Each row was made from one small tree. The marks that hang from a mark follow it in brackets, in the order of their numbers. Every link used is in the known rows. Write each row's tree.
In the rows, zero is written as 128.
Known rows:
Q_749(Q_527(Q_945)): [160 180  78 126 155  79 205 102 118 113 128 154  85 125 159 142 127 120]
Q_620(Q_749 Q_945): [123 207  98 103 151 118 208 107 126 124 104 166  76 117 112 146 118 124]
Q_620(Q_749 Q_945(Q_527(Q_118))): [122 134  99 102 153 141 229 149 150  94  90 157  84  98 105 135 126 111]
Q_480(Q_527(Q_118 Q_620(Q_749))): [117 198 134 122 124  52 114 120 122 111 118 115  90  87 118 125 144 113]
Q_620(Q_749(Q_527)): [115 186  89 116 154 110 176 106 124 123 118 190  63 120 139 138 117 125]
Q_749(Q_527): [161 176  88 114 158 108 164 102 119 116 118 165  90 130 139 130 126 128]
Q_945(Q_527(Q_480) Q_620): [169  89 103 101 173 141 111  69 132 115  83 118 119 120 140  77  99 100]
Q_118(Q_527(Q_620(Q_749) Q_945)): [121 172  93 111 153  53 151  89 129 134 127 126  51 157 135 150 139 140]
Q_945(Q_620): [174 165 111  95 176  80 121 100 111 110  89 126 135 146 143 121 135 109]
Q_620(Q_749(Q_527(Q_118 Q_480 Q_945))): [100 161  79 133 128 107 214 117 118 104 132 160  75  93 173 121 124 101]
Q_527(Q_620 Q_749): [193 186 128 118 135  89  97 104 129 140 130 100 120 146 132 133 153 120]
Q_527(Q_620 Q_749 Q_945): [189 190 118 128 131  60 138 103 130 138 138  88 115 142 149 147 154 112]
Q_620(Q_749(Q_527(Q_118 Q_480))): [101 157  93 124 133 132 173 118 121 103 125 173  78  96 158 105 121 113]
Q_118(Q_527(Q_620 Q_749 Q_945)): [188 160 110 122 146  55 142  95 124 143 142  90 117 167 151 164 163 133]
Q_118(Q_527(Q_749)): [188 168 121 107 160  86 145 106 124 133 125 114 138 168 133 168 153 141]
Q_945(Q_527(Q_118 Q_480 Q_620(Q_749))): [113 109 112 113 129 138 115 107 154 108 104 117  56 102 121  81 118 110]
Q_118(Q_527): [167 170 102  93 173  78 145  92 130 120 109 128  98 165 119 146 137 152]
Q_945(Q_527 Q_620): [175 107 106  93 186 110 130  98 134 106  74 126 124 137 129 110 117 105]

Write each row's tree:
[121 195 113 123 162  33 162  87 100 118  99 124 122  90 152 144 116  90]  Q_480(Q_527(Q_945(Q_620(Q_749))))
[111 157  88 118 139  81 136  60 126 139 137 118  44 140 147 118 122 131]  Q_118(Q_527(Q_480 Q_620(Q_749) Q_945))
[108 173 107 125 116  83 148 107 129 109 127 109  65 106 152 103 137 107]  Q_527(Q_118 Q_480 Q_620(Q_749) Q_945)
[115 204 121 135 125  26 156 118 120 110 124 100  85  81 132 137 144 105]  Q_480(Q_527(Q_118 Q_620(Q_749) Q_945))
[178  95 130 123 120 140 102 115 151 117 124  83 123 111 136  93 140 103]  Q_945(Q_527(Q_118 Q_480 Q_620 Q_749))
[115 133  90 106 171  82 156  68 104 128 111 128  99 141 170 124 118 111]  Q_118(Q_527(Q_480 Q_945(Q_620(Q_749))))
[185  75 127 112 150 139 126 123 127 104  97  96 178 115 158  99 136  82]  Q_945(Q_527(Q_118 Q_480 Q_749) Q_620)
[116 183 123 122 153  25 178 126  98  95 101 113 146  83 156 146 142  81]  Q_480(Q_527(Q_118 Q_945(Q_620(Q_749))))
[118 121 102 113 139 145  97  64 157 132 106 129  36 109 114  81  92 115]  Q_945(Q_527(Q_480 Q_620(Q_749)))
[122 100 116  92 173 105 155 143 132  87  71 140 117 120 134 120 131  95]  Q_945(Q_527(Q_118) Q_620(Q_749))
[185 187 149 135 117  55 104 127 115 117 135  76 155  99 134 135 166 107]  Q_480(Q_527(Q_118 Q_620 Q_749))
[145 154  82 134 133 103 205 111 115  94 136 135 100 100 177 111 131 106]  Q_749(Q_527(Q_118 Q_480 Q_945))
[150 139  81 141 118  94 159 105 113 104 147 123  82 108 177  96 140 111]  Q_749(Q_527(Q_118 Q_480 Q_620 Q_945))
[185 142 117 118 136 109  82  68 123 150 148  93 113 158 146 119 145 137]  Q_118(Q_527(Q_480 Q_620 Q_749))
[150 149  94 123 131 130 163 113 117  95 126 148 105 105 159  99 129 115]  Q_749(Q_527(Q_118 Q_480))
[165 116 117 104 145 103 122 131 153  94  98 105  87 126 111 107 143 119]  Q_945(Q_527(Q_118 Q_620))
[179 202 148 127 130  62 150 133 118 110 121  91 175  91 132 152 160 105]  Q_480(Q_527(Q_118 Q_749))
[171 141  93  98 188  47 165  94 102 113 104 114 134 166 161 149 145 121]  Q_118(Q_527(Q_945(Q_620)))
[117  85 112 101 161 138 137 114 131  96  80 129 111 103 144  85 112  88]  Q_945(Q_527(Q_118 Q_480) Q_620(Q_749))
[119 185 121 107 134  77 124 141 132 103 110 129  73 126 124 122 152 121]  Q_527(Q_118 Q_620(Q_749))
